Every row comes from one small tree of marks. The marks that hang from a mark follow it in brackets, in the order of their numbers. Every link used is in the known rows. Which tree was each row made from?
Known rows
z_915(z_606(z_266(z_426)) z_751(z_319)): [-4.760  0.748  0.197 -0.486 -1.628 -0.116 -0.638 -0.082 -0.283  3.108
 -2.125  1.239  0.720  3.626 -1.489 -0.512 -2.701  1.309  2.176  3.916
  4.708 -1.071  0.961  2.361 -1.417]
z_548(z_85 z_751(z_319 z_915(z_606(z_266)))): [-6.129  0.739  2.190 -2.896 -3.008  4.480  2.353 -0.827 -2.739  0.491
 -6.905  0.081  0.667  3.383 -2.809  4.605 -0.210 -2.916  5.035  3.579
  2.998 -0.448  2.594  3.932  1.860]
z_606(z_266(z_426 z_812) z_915(z_751(z_319 z_548(z_85)))): [-3.320  1.476 -1.721 -5.918 -1.672 -0.877  1.480 -1.200 -3.334  3.337
 -4.283 -3.994 -3.169  1.573 -2.080 -1.454 -2.954  3.932 -0.688  1.324
  5.407  1.707  3.053  4.093 -0.249]
z_812(z_266 z_852): [ 2.416  0.938 -0.651 -2.310 -0.814 -2.839 -2.283  0.032  1.888  2.177
 -0.298 -2.530 -0.345  0.742  2.834 -1.625 -5.898  1.032  0.759 -2.779
  3.515  1.702  1.278  3.811  1.858]
z_915(z_606 z_751(z_548(z_85))): [-4.550  0.056  1.587 -1.493 -2.313  4.769  0.904  0.569 -3.299  1.708
 -1.835  1.143  1.003  2.806 -0.992  5.157 -0.671 -0.860  1.813  5.134
  3.461 -0.190  0.980  2.104  0.669]
z_915(z_606(z_266(z_812(z_852))) z_751(z_548)): [-3.156 -1.024  0.044 -1.551 -1.810  1.295 -1.042  0.425 -1.365  5.271
 -0.939 -1.931  0.698  3.123 -0.078  1.049 -5.015  2.019  0.339  3.676
  4.363  0.316  0.922  2.524 -0.469]
z_548(z_85 z_751(z_319(z_53) z_915(z_606(z_266(z_812))))): [-6.270  0.903  1.236 -2.907 -3.268  3.703  1.361  0.242 -1.759  0.089
 -7.165 -0.784  0.053  3.127 -2.553  5.527 -0.727 -2.543  6.195  4.254
  2.295  0.383  2.498  4.257  1.461]
z_548(z_85 z_751(z_319(z_53) z_915)): [-5.441  1.899  1.984 -4.147 -3.073  5.000  2.557  0.744 -2.574 -2.392
 -6.713  0.463 -1.031  2.866 -2.630  6.579  1.616 -4.643  6.632  4.165
  2.031  0.055  3.037  4.020  3.007]
z_852(z_812(z_266(z_426))): [ 3.661  0.446 -2.391 -1.201 -1.165 -4.895 -2.565 -1.499  1.568  2.094
  0.096 -1.343 -2.062  0.284  1.906 -0.946 -5.431  0.521  0.059 -3.735
  3.091  1.277  2.168  2.827 -0.556]
z_915(z_606 z_751(z_548)): [-3.924  0.501  0.980 -1.300 -1.927  3.631  0.546  0.667 -2.235  2.145
 -0.548  1.366  1.591  3.083 -0.887  3.932 -1.108 -0.196  1.848  5.222
  3.880 -0.507  1.079  1.542  0.166]
z_751(z_319(z_53) z_548(z_85) z_915(z_606(z_266(z_426)))): [-7.048  2.805 -0.088 -6.842 -2.225  3.263 -1.889 -1.355 -2.140 -0.643
 -5.870 -2.554 -1.236  2.601 -2.637  4.163  0.084 -1.726  7.044  5.310
  6.070 -2.141  2.928  5.517  0.373]
z_266(z_426 z_812(z_852)): [ 1.924  0.852 -2.225 -0.538 -1.236 -5.948 -3.707  0.822  5.135  2.553
 -3.010 -3.038 -2.665 -0.558  2.088 -2.562 -6.157  3.266 -2.935 -2.841
  3.829  2.117  3.194  1.981 -0.107]
z_548(z_85 z_751): [-2.395 -0.138  2.243 -1.561 -2.809  4.909  3.025 -0.215 -3.074 -0.173
 -5.356  1.362 -1.013  1.196 -1.164  5.279  0.419 -3.159  1.821  1.317
  0.752  1.362  1.449  2.172  2.966]
z_915(z_751): [-1.903  1.678  1.402 -1.906 -1.368  1.975  1.281  1.294 -2.138  0.233
 -0.165  2.146 -1.044  1.929 -0.360  2.804 -0.023 -1.450  1.591  3.134
  2.345  0.158  1.163  0.938  1.040]
z_53(z_319(z_751(z_548(z_85) z_915(z_606(z_266))))): [-2.799  3.788  0.985 -5.387 -1.502  5.334 -0.343  0.155 -3.072 -0.798
 -1.265 -0.711 -0.480  1.864 -0.286  2.519  0.944 -3.038  5.088  5.929
  3.075 -2.161  1.860  5.295  1.001]
z_915(z_606 z_751(z_319)): [-5.166  1.702  1.313 -0.280 -1.600  1.912  0.328  1.102 -0.343  1.066
 -1.038  2.982  2.091  3.653 -1.283  2.461 -0.529 -0.579  3.400  5.390
  3.842 -0.925  1.218  1.923 -0.661]
z_319(z_53 z_751(z_915)): [-2.311  4.156 -0.983 -5.363 -2.185  3.287 -0.903  2.329 -2.066 -2.974
 -0.507  0.669 -1.582  1.510 -0.180  5.697  1.459 -2.909  8.961  7.128
  0.392  0.877  1.687  2.953  2.596]
z_915(z_606): [-2.823  1.282 -0.001  0.872 -1.283  0.137 -1.660 -1.244  0.787  2.201
 -1.159  2.358  2.924  0.577 -0.284  1.623 -1.603  1.172  2.043  2.143
  2.592  0.347 -0.214  0.922 -1.803]
z_751(z_319): [-2.450  3.660  0.862 -3.017 -0.469  0.729 -0.624 -1.015  0.608 -1.129
 -1.835  2.047 -1.031  0.779 -0.582  0.247  1.172 -1.840  2.774  1.524
  3.935 -1.169  1.768  2.251  0.291]
z_812(z_266): [ 0.827  2.475 -0.555 -2.009 -0.971 -1.452 -1.205 -1.981 -0.200  1.386
 -0.486 -0.457 -0.844 -0.382  1.519  0.010 -2.590  0.707  1.507 -1.903
  2.846  0.765  0.512  2.284  0.355]
z_548(z_85 z_751(z_319(z_53) z_915(z_606))): [-6.402  1.426  1.789 -2.901 -3.309  4.880  2.108  0.629 -2.079 -1.495
 -6.841  0.768  0.622  3.313 -2.840  6.743  0.853 -3.789  7.015  4.949
  2.187  0.032  2.650  4.025  2.106]
z_53(z_319(z_751) z_915(z_606(z_266))): [-2.571  3.957 -0.176 -3.324 -1.455  3.687 -2.224  1.134 -2.274 -0.077
  0.459 -0.930  2.995  3.670 -0.046  1.731 -0.189 -1.725  5.866  8.079
  2.220 -2.751  1.490  4.967 -2.161]

Which tree is each row?
[-3.205  1.090 -1.000 -4.665 -1.683 -0.057 -2.511 -1.614 -0.521  3.709
 -3.098 -4.217  0.399  1.920 -0.840  0.894 -4.225  1.689  2.125  2.285
  6.221 -0.870  2.985  3.385 -0.295] -> z_751(z_548 z_915(z_606(z_266(z_426 z_812(z_852)))))
[-2.370  4.695  0.753 -3.583 -1.221  3.526 -0.516  1.052 -1.040 -1.486
 -0.137  1.055  0.803  1.869 -0.044  2.162  1.174 -2.799  5.597  5.949
  2.419 -1.853  1.818  4.226  0.289] -> z_53(z_319(z_751(z_915(z_606))))
[-2.771  3.378  0.842 -3.739 -1.336  2.294 -0.261  1.592 -2.529 -1.304
 -0.449  0.157  0.632  3.816 -0.855  3.309  0.813 -2.357  3.825  5.637
  3.261 -1.759  2.830  2.438 -0.509] -> z_53(z_915(z_751(z_319)))
[-3.847  2.052 -1.479 -6.383 -1.277  0.440  1.469 -0.463 -3.655  2.988
 -2.233 -3.288 -1.848  1.899 -2.095 -0.090 -2.171  3.043  1.886  3.290
  4.403  1.859  2.066  3.859 -0.447] -> z_606(z_266(z_812) z_915(z_751(z_319(z_53) z_548)))
[-6.374  3.754 -0.866 -3.695 -1.418 -0.908 -2.906 -0.451  1.235  0.503
 -3.460 -0.971  1.096  2.437 -1.989  1.756 -1.388  0.016  7.839  4.883
  4.504 -1.206  1.968  3.870 -1.975] -> z_751(z_319(z_53) z_915(z_606(z_266(z_812))))
[-2.400  0.294 -1.091  0.652 -1.337 -1.913 -2.668 -2.426  0.883  4.259
 -2.268  0.652  1.518  0.547 -0.488 -1.384 -3.783  3.088  0.851  0.652
  3.432  0.155 -0.466  1.374 -2.566] -> z_915(z_606(z_266(z_426)))
[-2.510  0.773 -1.931 -5.236 -1.863 -1.036  1.442 -1.233 -3.762  4.063
 -3.833 -4.153 -2.942  0.985 -1.753 -0.989 -3.611  4.527 -1.448  0.818
  4.605  2.434  2.492  3.418 -0.337] -> z_606(z_266(z_426 z_812) z_915(z_751(z_548(z_85))))
[-2.898  4.134  0.529 -4.498 -1.895  6.280 -1.397  1.541 -3.318 -1.819
 -0.365 -1.120  2.404  3.577 -0.048  4.571  1.414 -3.307  5.708  8.863
  2.570 -2.906  2.501  5.489 -0.677] -> z_53(z_319(z_751(z_548(z_85))) z_915(z_606))
[-3.776  3.057  0.953 -6.475 -1.486  5.173 -0.503 -0.502 -2.264 -3.177
 -3.941 -0.190 -3.535  0.727 -1.005  4.841  2.730 -3.896  4.620  3.681
  4.072 -1.062  2.077  4.361  2.271] -> z_751(z_319(z_53) z_548(z_85))
[-3.743  2.528 -1.120 -6.269 -2.880  5.040 -1.460  1.241 -3.535 -0.842
 -2.367 -2.177 -1.901  1.690 -0.317  6.698 -0.091 -1.918  8.011  7.606
  1.415  0.866  1.813  4.355  2.482] -> z_319(z_53 z_751(z_548(z_85) z_915(z_606(z_266(z_812)))))
[-2.415  2.301 -1.593 -5.826 -2.944  5.454 -1.955  1.698 -4.070 -1.875
 -1.819 -1.819 -1.510  2.422 -0.041  6.467  0.523 -2.155  7.136  8.289
  1.067  0.191  1.701  4.326  1.877] -> z_319(z_53(z_915(z_606(z_266(z_426)))) z_751(z_548(z_85)))
[-3.732  2.134 -0.390 -3.082 -2.339  3.344 -1.609  2.197 -2.421 -1.759
 -1.495  0.007  0.665  2.544 -0.873  6.859  0.463 -1.853  6.385  6.904
  1.438  0.117  0.912  2.829 -0.663] -> z_319(z_53(z_915(z_606 z_751(z_548(z_85)))))
[-3.347  2.089 -1.004 -2.243 -1.967  1.317 -2.250  1.953 -1.440 -0.461
 -0.630  0.157  1.211  2.671 -0.820  4.596 -0.786 -0.601  6.487  6.367
  1.252  0.160  0.221  2.389 -1.848] -> z_319(z_53(z_915(z_606(z_266) z_751)))
[-6.133  0.898  1.109 -2.976 -3.362  3.536  1.502  0.054 -1.819 -0.491
 -7.564 -0.205 -0.206  3.303 -2.931  5.058 -0.309 -2.667  6.232  4.048
  2.702 -0.089  2.625  4.245  1.678] -> z_548(z_85 z_751(z_319(z_53) z_915(z_606(z_266(z_426)))))
[ 3.063  0.792 -1.700 -1.867 -1.076 -4.904 -2.925 -0.027  3.182  2.180
 -1.521 -3.092 -1.461  0.584  2.797 -3.015 -6.758  2.170 -0.532 -3.905
  4.321  1.604  2.120  3.861  1.675] -> z_812(z_266(z_426) z_852)
[-2.374  4.088  0.567 -5.221 -1.243  4.540 -0.602  0.200 -2.308 -0.495
 -0.351 -0.568 -0.114  2.044 -0.188  1.653  0.632 -2.603  5.065  6.027
  3.376 -2.346  1.907  4.865  0.630] -> z_53(z_319(z_751(z_548 z_915(z_606(z_266)))))
[-2.116  0.196 -1.621  1.028 -1.368 -3.169 -3.315 -2.220  1.926  5.096
 -2.491 -0.640  1.116  0.158  0.050 -1.698 -4.998  4.111 -0.075  0.058
  3.377  0.767  0.006  1.388 -3.060] -> z_915(z_606(z_266(z_426 z_812)))
[-4.840  2.063  1.137 -2.231 -2.299  2.474  1.900 -0.015 -0.162  0.395
 -4.122  1.155  2.130  3.845 -2.518  3.000 -0.294 -2.177  5.221  4.129
  3.764 -0.947  3.202  2.509  1.173] -> z_548(z_751(z_319 z_915(z_606)))
[-5.072  0.744 -0.364 -2.764 -1.999  1.824 -0.935  0.367 -1.221  2.115
 -2.276 -0.136 -0.428  3.835 -1.681  1.387 -2.081  0.510  3.476  5.528
  5.221 -1.277  1.295  3.244 -0.527] -> z_915(z_606(z_266(z_426)) z_751(z_319(z_53) z_548))
[-0.677  2.232  0.846 -5.617 -1.938  6.382  0.857 -0.098 -4.451 -1.137
 -1.125  0.194 -2.971  0.598  0.662  4.513  1.645 -3.093  2.754  4.302
  1.749  0.373  1.936  2.887  4.291] -> z_319(z_751(z_548(z_85)))
[-3.330  1.989 -0.988 -3.192 -2.020  2.235 -2.132  1.761 -2.058 -0.463
 -0.703 -0.506  0.775  2.791 -0.881  4.983 -0.603 -0.850  6.206  6.642
  1.852 -0.155  0.554  2.615 -1.341] -> z_319(z_53(z_915(z_606(z_266) z_751(z_548))))
[-6.872  2.528  1.215 -6.635 -1.724  4.179 -0.755 -2.611 -3.212  0.779
 -5.188 -2.308 -0.228  2.660 -2.487  3.156  0.086 -1.832  5.125  4.373
  6.669 -2.692  3.054  5.076  0.607] -> z_751(z_319 z_548(z_85) z_915(z_606(z_266)))
[-4.092  1.344  1.811 -3.270 -2.934  5.411  2.198  1.037 -2.563 -2.534
 -5.912  0.888 -1.030  2.728 -1.889  6.254  1.702 -4.512  5.191  4.024
  1.242  0.315  2.356  3.707  2.570] -> z_548(z_85 z_751(z_319(z_53(z_915))))
[-4.274  1.772 -1.097 -6.492 -1.567  1.233  1.713 -0.516 -4.426  2.657
 -3.146 -3.448 -2.265  1.701 -2.155  0.757 -1.903  2.556  1.895  3.211
  4.127  2.049  1.946  4.268 -0.095] -> z_606(z_266(z_812) z_915(z_751(z_319(z_53) z_548(z_85))))
[-4.143  2.651  1.090 -3.782 -1.746  4.893 -1.066  1.365 -3.904  0.271
 -0.841 -1.781  2.347  4.546 -1.068  3.371 -0.304 -2.138  4.285  7.840
  3.727 -3.324  1.796  5.248 -2.383] -> z_53(z_319 z_915(z_606(z_266) z_751(z_548(z_85))))
[-2.082  1.256 -2.383 -3.711 -1.485 -3.163  0.994 -0.849 -2.159  4.370
 -2.830 -3.046 -1.931  1.028 -1.639 -2.422 -4.184  5.336 -1.052  0.529
  4.033  2.691  2.055  2.590 -1.348] -> z_606(z_266(z_426 z_812) z_915(z_751))
[-2.920  3.529  0.273 -4.857 -1.767  5.806 -1.768  0.784 -3.868 -0.408
 -0.520 -2.004  1.975  3.634 -0.147  3.153  0.348 -2.503  5.486  8.375
  2.725 -2.980  1.905  5.822 -1.109] -> z_53(z_319(z_751(z_548(z_85))) z_915(z_606(z_266)))
[-2.277  2.495 -0.679 -5.551 -2.102  3.624 -0.558 -0.603 -3.101  1.055
 -1.336 -1.328 -0.942  2.133 -0.351  2.597 -0.734 -0.786  4.309  5.413
  3.702 -0.705  2.742  3.119  2.466] -> z_319(z_751(z_548 z_915(z_606(z_266(z_426)))))
[-3.318  3.481 -1.139 -6.081 -2.498  5.060 -1.080  1.765 -2.730 -1.982
 -0.730 -0.425 -0.729  2.157 -0.471  6.644  1.130 -2.534  8.798  8.515
  1.769  0.230  1.983  3.513  2.672] -> z_319(z_53 z_751(z_548 z_915(z_606)))
